Each row was made from one path, in order. Every step used is in the known rows, and no mark comes twice. Write each row's path.
Known rows:
y-l-t-k-w: [-0.15  0.19  0.02  0.08 -0.11  0.08  0.08 -0.02  0.15 -0.05 -0.16  0.10
 -0.01 -0.01  0.13 -0.21 -0.44 -0.04  0.01  0.44 -0.02  0.17]
t-k-y-l: [-0.02  0.24  0.17  0.07 -0.07  0.00 -0.03 -0.12  0.15 -0.07 -0.13  0.13
 -0.18  0.00 -0.11 -0.02 -0.52 -0.01  0.28 -0.01 -0.27  0.08]
t-l-y: [ 0.22  0.07 -0.11  0.07 -0.28 -0.01 -0.06  0.03  0.28  0.33  0.01 -0.11
  0.11  0.12  0.18 -0.03 -0.47 -0.12 -0.03  0.03  0.14 -0.04]
l-t: [ 0.15  0.35 -0.09 -0.24 -0.27  0.13 -0.02  0.03  0.09 -0.11 -0.32 -0.13
  0.20 -0.12  0.12 -0.03 -0.12  0.03 -0.17 -0.05  0.03  0.00]
t-k: [-0.16 -0.22  0.07  0.05 -0.13 -0.09  0.18 -0.05  0.00  0.10  0.03 -0.09
 -0.01  0.06  0.20  0.01 -0.02 -0.02 -0.05  0.40  0.08  0.07]
c-g-k-y-l-t: [ 0.25  0.76 -0.06 -0.25 -0.27  0.30 -0.09  0.00  0.10 -0.21 -0.53  0.06
  0.01 -0.11 -0.03 -0.05 -0.47 -0.09  0.08 -0.12 -0.31  0.03]
k-c-g: [ 0.09  0.40 -0.15  0.03 -0.15  0.31  0.14  0.04 -0.07 -0.28 -0.25  0.29
 -0.24  0.03  0.02 -0.05 -0.10 -0.36 -0.03  0.07 -0.06  0.27]
c-g-k-t-l: [ 0.12  0.36 -0.13  0.00 -0.21  0.16  0.07  0.27  0.13  0.58  0.09  0.02
 -0.18  0.03  0.25  0.06 -0.65 -0.60  0.12  0.11 -0.04  0.01]
l-t-k: [-0.07  0.02  0.01 -0.12 -0.32  0.00  0.17 -0.02  0.05  0.02 -0.19 -0.18
  0.12 -0.03  0.29 -0.02 -0.11  0.01 -0.17  0.36  0.10  0.08]
y-l-t-k: [-0.06  0.12  0.08 -0.12 -0.29 -0.01  0.10 -0.05  0.11 -0.06 -0.18 -0.15
  0.05 -0.05  0.19  0.01 -0.29 -0.16 -0.04  0.30 -0.02  0.07]
c-g-k-y: [ 0.19  0.50 -0.13  0.01 -0.08  0.33  0.01  0.01 -0.12  0.12 -0.49  0.31
 -0.20  0.07  0.00 -0.11 -0.16  0.24  0.15 -0.01 -0.30  0.07]
k-y: [ 0.07  0.24 -0.01  0.08 -0.09  0.10  0.03 -0.06  0.03  0.06 -0.26  0.17
 -0.06 -0.02 -0.02 -0.12 -0.18  0.45  0.05 -0.11 -0.08  0.09]
g-c: [-0.13  0.18  0.01 -0.05 -0.17  0.10 -0.05  0.01 -0.22 -0.03 -0.31  0.13
 -0.40  0.04 -0.07  0.01 -0.07 -0.36  0.06 -0.08 -0.10 -0.10]
c-k-t-l: [ 0.13  0.10 -0.15  0.06 -0.32  0.06  0.17  0.28  0.23  0.48  0.26 -0.03
 -0.11 -0.07  0.19  0.00 -0.64 -0.44  0.00  0.11  0.09  0.02]
l-t-k-y: [ 0.03  0.25 -0.02 -0.02 -0.32  0.09  0.15 -0.08  0.07  0.08 -0.39  0.05
  0.02 -0.03  0.18 -0.13 -0.26  0.45 -0.06  0.15 -0.01  0.15]
k-w: [-0.10  0.11 -0.03  0.17  0.09  0.09  0.02  0.01  0.06 -0.01 -0.04  0.19
 -0.05  0.02  0.00 -0.22 -0.22  0.06  0.04  0.23  0.00  0.13]
y-l-t-k-g-c: [-0.14  0.25 -0.04 -0.07 -0.37  0.21  0.00  0.06 -0.12 -0.25 -0.42  0.21
 -0.44  0.02 -0.01  0.00 -0.23 -0.18  0.09  0.12 -0.17 -0.07]
y-l: [ 0.01  0.19  0.14 -0.01  0.06 -0.02 -0.14 -0.06  0.14 -0.17  0.03  0.06
 -0.14 -0.03 -0.21  0.07 -0.39 -0.31  0.26 -0.13 -0.25 -0.03]
c-g: [ 0.16  0.23 -0.21 -0.02 -0.17  0.16  0.13  0.02 -0.11 -0.38 -0.06  0.13
  0.07  0.02  0.01  0.01 -0.01 -0.09 -0.05  0.13 -0.07  0.11]
t-l: [ 0.03  0.22 -0.04  0.04 -0.14 -0.04  0.07  0.04  0.21  0.46  0.18 -0.12
 -0.05 -0.04  0.24  0.06 -0.52 -0.18  0.01  0.10  0.14 -0.05]
t-l-y-k: [ 0.16 -0.19 -0.17  0.04 -0.19 -0.04 -0.15 -0.07  0.22  0.18 -0.06 -0.04
 -0.12  0.21  0.01  0.00 -0.42 -0.13  0.11  0.26 -0.35 -0.24]

Which path is each row?
[ 0.16 -0.08 -0.28  0.09 -0.22  0.26  0.15  0.22  0.02 -0.31  0.02  0.30
 -0.11 -0.05 -0.06 -0.11  0.06  0.45 -0.04  0.18 -0.08 -0.01]
c-k-g
[ 0.00  0.03  0.00  0.09 -0.04  0.19 -0.12 -0.04  0.12  0.11 -0.38  0.22
 -0.51  0.19 -0.05 -0.10 -0.27 -0.40  0.10  0.09 -0.27  0.08]
l-y-k-c
[ 0.02  0.39 -0.15  0.11  0.10  0.32  0.01  0.08 -0.09  0.04 -0.26  0.35
 -0.19  0.10  0.01 -0.21 -0.19 -0.14  0.13  0.33 -0.22  0.12]
c-g-k-w
[ 0.09  0.28 -0.18  0.02 -0.13  0.29  0.07 -0.02 -0.06 -0.31 -0.29  0.30
 -0.34  0.09 -0.03 -0.04 -0.16 -0.39  0.04  0.20 -0.27  0.17]
y-k-c-g
[ 0.04  0.17 -0.05  0.05 -0.22 -0.01  0.08  0.21  0.25  0.54  0.24 -0.08
 -0.08 -0.03  0.24  0.05 -0.66 -0.47  0.05  0.04  0.11  0.03]
k-t-l
[ 0.11 -0.29 -0.12  0.01 -0.19  0.03 -0.12  0.20  0.12  0.08 -0.01  0.07
 -0.10  0.18 -0.08 -0.04 -0.32 -0.43  0.13  0.06 -0.33 -0.05]
l-y-k-t
[ 0.15  0.29  0.04  0.06 -0.10  0.11 -0.04 -0.03  0.15 -0.18 -0.12  0.24
 -0.21 -0.07 -0.25 -0.07 -0.49  0.02  0.26 -0.14 -0.33  0.02]
c-k-y-l
[ 0.24  0.05 -0.18  0.06 -0.46  0.10  0.00  0.21  0.22  0.34 -0.04  0.01
 -0.07  0.12  0.12 -0.06 -0.57 -0.42 -0.02  0.01  0.06 -0.03]
g-c-k-t-l-y
[ 0.11  0.35  0.05  0.03 -0.15  0.14 -0.06 -0.03  0.06 -0.20 -0.22  0.29
 -0.34 -0.06 -0.28 -0.06 -0.52 -0.10  0.26 -0.16 -0.36 -0.01]
g-c-k-y-l
[-0.03  0.11 -0.17  0.02 -0.35  0.20 -0.10  0.05 -0.06 -0.06 -0.34  0.24
 -0.51  0.15 -0.04 -0.01 -0.32 -0.16  0.14  0.12 -0.30 -0.21]
t-l-y-k-g-c
[ 0.17  0.39 -0.15 -0.08  0.02  0.34 -0.02  0.10 -0.23  0.07 -0.33  0.20
 -0.20  0.12  0.01  0.01  0.03 -0.28  0.14  0.15 -0.32 -0.03]
c-g-k
[-0.02  0.08 -0.10 -0.02 -0.30  0.15  0.10  0.07  0.13 -0.28 -0.14  0.10
 -0.02 -0.03  0.12 -0.03 -0.17  0.29  0.01  0.30 -0.07  0.06]
y-l-t-k-g
[ 0.10  0.00 -0.17 -0.02 -0.30  0.21  0.13  0.15 -0.18 -0.14 -0.18  0.20
 -0.34 -0.04 -0.13 -0.09  0.00 -0.18 -0.06  0.08 -0.11 -0.10]
g-c-k
[-0.14  0.31  0.15 -0.01 -0.16  0.20  0.08 -0.01  0.13  0.10 -0.40  0.11
 -0.42  0.00  0.15 -0.07 -0.35 -0.49  0.00  0.15 -0.01  0.27]
y-l-t-k-c
[ 0.21  0.14 -0.14  0.09 -0.22  0.20  0.14  0.04  0.02 -0.02 -0.21  0.25
 -0.10 -0.07 -0.07 -0.19 -0.15  0.49 -0.02 -0.02 -0.12  0.07]
c-k-y
[ 0.12  0.19 -0.13 -0.05 -0.10  0.28  0.01  0.33 -0.12  0.17 -0.13  0.20
 -0.18  0.10  0.00 -0.01 -0.17 -0.60  0.15  0.03 -0.26  0.08]
c-g-k-t
[ 0.04  0.05 -0.10  0.04 -0.22 -0.03  0.03  0.17  0.25  0.52  0.20 -0.06
 -0.17  0.04  0.18  0.06 -0.72 -0.50  0.12  0.16 -0.11 -0.07]
y-k-t-l
[ 0.14  0.23 -0.14  0.07 -0.31  0.25  0.12  0.04 -0.10 -0.04 -0.38  0.33
 -0.30 -0.05 -0.11 -0.18 -0.20  0.32  0.01 -0.06 -0.16  0.02]
g-c-k-y
[ 0.20  0.67  0.01 -0.24 -0.23  0.23 -0.14  0.00  0.14 -0.09 -0.51  0.02
 -0.01 -0.12 -0.03 -0.05 -0.48 -0.04  0.10 -0.17 -0.28  0.00]
g-k-y-l-t
[ 0.22  0.03 -0.12  0.08 -0.34  0.01 -0.04  0.16  0.31  0.39  0.07 -0.08
  0.09  0.13  0.17 -0.03 -0.56 -0.31  0.00 -0.01  0.12  0.01]
k-t-l-y
[ 0.03 -0.16 -0.21  0.05 -0.08  0.15 -0.06  0.05  0.06 -0.27 -0.07  0.22
 -0.20  0.09 -0.09 -0.03 -0.03  0.37  0.12  0.26 -0.37 -0.13]
y-k-g
[ 0.07  0.27 -0.05  0.01 -0.15  0.10  0.04  0.26  0.17  0.71  0.10 -0.03
 -0.20  0.03  0.24  0.06 -0.65 -0.57  0.13  0.07 -0.02 -0.02]
g-k-t-l
[ 0.17  0.60  0.01 -0.21 -0.27  0.15 -0.11 -0.03  0.18 -0.20 -0.42 -0.01
  0.06 -0.14 -0.03 -0.05 -0.48  0.03  0.03 -0.19 -0.19  0.03]
k-y-l-t
